Known rows, with every step that occurs
rapo, ligifup: [-30 -21  14 -13  -6  -9 -24 -30 -19  12  -6 -23  -1  18  21 -10 -12  25
  -7  -5 -15   2   4 -34  -5]
somik, botak: [ -7 -28  13  -1 -15   4 -32 -14 -16   3  10 -32   5  15  10 -22  -6   4
  -2 -13 -20 -12   0 -23  -4]
mimup, kefen, nepab, ligifup, rapo, botak, somik: [-29 -45  41 -21 -15  -8 -21 -13  -9  14  11 -16  -2  18  38   3 -12  -6
 -13 -17  -9   4 -17 -31 -23]
luta, botak, rapo: [-10 -32  20  -5  -9 -21 -31 -26  -7  18  -8 -43   7  13   7 -10 -21  21
  -9 -20 -35   6  -1 -41 -22]
kefen, mimup, ligifup, somik, botak, rapo: [-28 -39  29  -2  -6  -4 -11 -32 -17  38  -4 -53  16  22  13 -15  28  -6
  20 -35 -21  -7  -9 -56 -27]
mimup, kefen, nepab: [-25 -14  34  -2   1 -16 -26  -1   4  10  -6 -14   1   7  21 -10 -21  14
  -5 -39 -25   6   1 -46   1]
botak, somik, ligifup: [-15 -37  19  -8 -18 -13 -28 -24 -24  25 -19 -37  14  10   8   0  -1  16
  -7 -10 -36  -5  -5 -28  -6]
botak, somik: [ -5 -35  16  -6 -30 -14 -28 -18 -13  18   0 -29  15  23   7  -4   0  14
  -5 -15 -40  -1   2 -39  -9]
somik, ligifup: [-25 -22  17  -6  -3 -10 -24 -19 -23  17 -20 -30   4   5  14 -15 -14  22
  -4 -12 -24  -6   0 -22  -6]
kefen, nepab, ligifup, somik: [-38 -32  25  -2  -7 -15  16 -16 -24  24   9 -35   4  18  23 -13 -21  11
   9  -5 -17  11 -12 -30 -12]
luta, botak: [-19 -29   9  -9  -8 -15 -26 -23 -10   1  -2 -25   4  15  10 -20 -29  17
   2  -9 -27   2   6 -32 -11]
rapo, botak, luta, ligifup, nepab: [-21 -20  19 -15  -5   6 -16 -25 -39  17   2 -27   0  42  29  -4 -16   2
 -10 -11 -26  -7 -21 -18   1]
rapo, botak: [-18 -24   7  -9 -17   4 -26 -24 -11  -2   8 -19  -8  28  19 -20 -13   5
 -13  -7 -11 -11   4 -25  -6]
mimup, kefen, nepab, ligifup, somik: [-41 -35  45  -7  -7 -11   2  -9 -10  22   2 -24   9   8  28  -3 -20  12
  20 -22 -17   7   1 -47 -15]
mimup, kefen, nepab, ligifup, rapo, botak: [-37 -31  38 -20  -1  -4 -16 -10 -10   5  10  -7 -11  12  45 -12 -26  -1
 -10 -20   4   2 -12 -27 -22]
luta, ligifup: [-18  -7  17 -16 -10  -6 -15 -32 -16  20  -8 -21   2  27  11  -6 -23  17
  11  -6 -34  -2   6 -24 -11]
rapo, botak, somik, ligifup: [-18 -41  15 -13 -21   1 -33 -31 -22  16 -12 -37   1  19  13  -4   0   3
 -17  -2 -18 -13  -8 -18  -4]
nepab, ligifup: [-25 -27  23 -16 -23  -2 -13 -23 -14   7  -2 -26   3  18  22 -17 -23  20
   2   0 -20  -8   7 -16 -14]
ligifup, mimup: [ -7 -18  -1 -14 -10 -16 -11 -12 -11  22  -8 -18   8  11  13 -15   3  18
   7 -28 -28   3   9 -48   7]
mimup, ligifup, rapo: [-27 -25  26 -10   0 -20 -20 -19 -28  16  -7  -2  13  20  35 -20   1  13
   7 -21 -15   5   2 -40 -36]
kefen, nepab, ligifup, mimup: [-24 -18  12 -20  -4 -20   8 -13 -10  23  -9 -28  -5   6  25 -17 -15  14
  -4 -18 -16   8  -9 -26  15]
mimup, kefen, nepab, ligifup: [-35 -21  44 -14  -8 -10 -17  -9   1   9  -9 -20  -1   5  29  -9 -33  14
  -1 -22 -17   0   0 -28  -3]
kefen, nepab, ligifup: [-31 -18  25 -10  -7 -14  -4 -16 -12  11  -2 -30  -8  16  26 -19 -31  14
 -12  -5 -17   4 -12 -11  -2]
somik, botak, luta, ligifup: [ -3 -25  26 -14  -8  17 -32 -26 -31  18  -5 -34   3  36  14 -11 -13  -5
   8 -10 -40 -16  -6 -10  -8]

Rows
[-32 -40  23  -9 -22  -4   6 -23 -25  20   8 -30  14  20  21 -11 -14  18
  22   2 -20   0   7 -35 -25]
nepab, ligifup, somik
[-34 -26  42 -14   1 -18 -12  -2 -12  15   2  -9   2   3  41  -9 -27  13
   2 -29 -14  11 -10 -36 -25]
mimup, kefen, nepab, ligifup, rapo
[ -9 -35   5 -19 -12 -18 -17 -19 -22  39 -27 -36  18   0   8   2  15  15
   1 -23 -32   1  -2 -41  10]
botak, somik, ligifup, mimup
[-25 -33  21 -17 -15 -11  -8 -17 -28  14   6 -15   7  15  32 -16 -19  18
   2  -5 -18   6  -3 -24 -35]
nepab, ligifup, rapo
[-15 -19  21 -23 -10  15 -25 -36 -24  13  -6 -21 -10  49  25 -11 -20  -3
  -5  -6 -31 -12  -3 -13 -10]
rapo, botak, luta, ligifup
[-11 -20  19 -17  -9 -12 -23  -4   2  18 -14  -7  15   0  19  -6   2  18
  17 -44 -28  -3  21 -65   5]
ligifup, mimup, kefen
[-19 -24  26  -9  -6 -14 -28 -33 -16  28 -13 -40   3  16  19   0  -5  29
 -19 -14 -22   7  -1 -43 -18]
botak, rapo, ligifup
[-42 -14  14  -9  -1 -21  -8 -15 -17  17 -12 -27  11  18  25 -22   6  13
   5 -34 -17   1 -17 -46  -1]
kefen, mimup, ligifup, nepab
[-38 -14  16 -16  -6 -12 -17 -28  -4  13 -20 -20   1  25  21 -28   2   8
   9 -29 -23  -6   1 -40 -11]
kefen, mimup, ligifup
[-12 -30  13 -24 -17  -4 -18 -36 -27  25  11 -17   2  40  20   6  -4  -3
  -1  -2 -24   2 -11 -25 -31]
luta, ligifup, rapo, botak, somik
[-36 -35  13  -5  -5 -11  -5 -31 -31  24   5 -27  10  21  20  -4  -3  22
  13  -4 -15  11   5 -52 -17]
rapo, ligifup, somik
[-31 -23  15   0   3 -18 -13  -8 -37  21 -13 -37  15  -2  20  -9 -10  26
  -9 -17 -19   1 -19 -29   5]
somik, ligifup, nepab
[ -9 -36  33 -19  -2  -2 -41 -22  -5  33 -15 -39  12  -7  19   9  19  13
   5 -41 -12  -7   7 -63   3]
somik, botak, rapo, ligifup, mimup, kefen
[-24 -48  57   0  -8  -4 -12 -14 -11  32   6 -53  13   2  22   3  -7  -1
  11 -28 -15  -1 -10 -44 -19]
mimup, kefen, nepab, ligifup, somik, botak, rapo
[-19 -34  25   1  -1  -9 -30 -21 -34  27   5 -59  12   6  19   2   8  18
 -22 -15  -8   1 -26 -39  -2]
somik, botak, rapo, ligifup, nepab
[-21 -25  23 -20   2 -11 -25  -9  -8  27 -34 -17  15 -14  20  -2   1  21
  17 -40 -22  -7  15 -55   9]
somik, ligifup, mimup, kefen
[-10 -21  28 -35  -6  14 -27 -24 -10  24 -20  -9  -1  31  29   3  -5  -4
  16 -34 -31 -14  12 -44   5]
rapo, botak, luta, ligifup, mimup, kefen
[-16 -25  10 -24 -18  -9  -2 -19 -13  19 -10 -24   6  10  23 -14  -9  20
  10 -12 -20  -4   8 -31   2]
nepab, ligifup, mimup
[-14  -8  24 -29  -5  -8 -17 -22   0  30 -23  -8  12   8  16   6  -7  15
  32 -35 -33  -3  20 -55   3]
luta, ligifup, mimup, kefen
[-16 -31   9 -23   6 -25 -22 -38 -12  33 -20 -43   3   4  15   2  -3  25
  -4 -21 -19  14   0 -56  -2]
luta, botak, rapo, ligifup, mimup
[-15 -43  17  -9  -9 -21 -24 -15 -37  33  -9 -28  18   7  17   1   5  16
  -5 -15 -31   9 -15 -34 -28]
botak, somik, ligifup, rapo
[-36 -19  15 -18   3 -18 -10 -21 -17  19  -9  -9   5  22  32 -26   7   9
  11 -36 -19   7  -9 -47 -32]
kefen, mimup, ligifup, rapo
[-20 -34  29 -27   6 -22 -35 -30   2  30 -28 -31   9  -7  19  12  -4  26
   8 -38 -19   9  11 -74  -4]
luta, botak, rapo, ligifup, mimup, kefen
[-18 -51  20 -24 -30  -1 -18 -29 -27  12  16 -22   2  31  30  -5  -4   1
 -10   5 -12  -2 -11 -20 -33]
nepab, ligifup, rapo, botak, somik
[-29 -25  24 -11   2 -23   2 -10 -26  18   8 -20  -4  13  35 -17 -27  13
 -13 -11 -14  18 -23 -18 -23]
kefen, nepab, ligifup, rapo
[-19 -46  14 -13 -11 -17 -33 -30 -22  18 -21 -43  12   4   3  -2 -16  14
  -1  -3 -34  -1  -5 -26  -7]
luta, botak, somik, ligifup
[-23 -39  30 -16   0   2 -30 -23 -37  11  -4  -3   0  44  48 -24   4  -7
  -8 -21 -12  -6  -7 -29 -34]
mimup, ligifup, rapo, botak, luta
[-17 -47  41   5  -9  -5 -20 -31 -27  33  -2 -45  22  20  16  -9  22  -2
  17 -19 -17  -9   0 -50 -31]
mimup, ligifup, somik, botak, rapo
[-30 -47  21  -6   1 -21 -14 -42 -26  34  -3 -49  12  14  13   6  -9  24
   7  -7 -21  17  -3 -61 -30]
luta, botak, rapo, ligifup, somik
[-22 -54  25  -5  -5  12 -22 -24 -48  24   9 -41  11  29  24  -9   8   2
  11  -8 -20  -3  -7 -39 -13]
rapo, ligifup, somik, botak, luta
[-33 -33  28  -2  -9 -13  -7 -27 -25  23  -6 -17  20  26  23 -15   7  11
  27 -14 -19  -1  13 -52 -26]
mimup, ligifup, somik
[-20 -46  25 -24 -16  11 -19 -21 -38   8  10 -14  -7  37  47 -20 -17   0
 -13  -5 -14  -6 -12 -12 -33]
nepab, ligifup, rapo, botak, luta
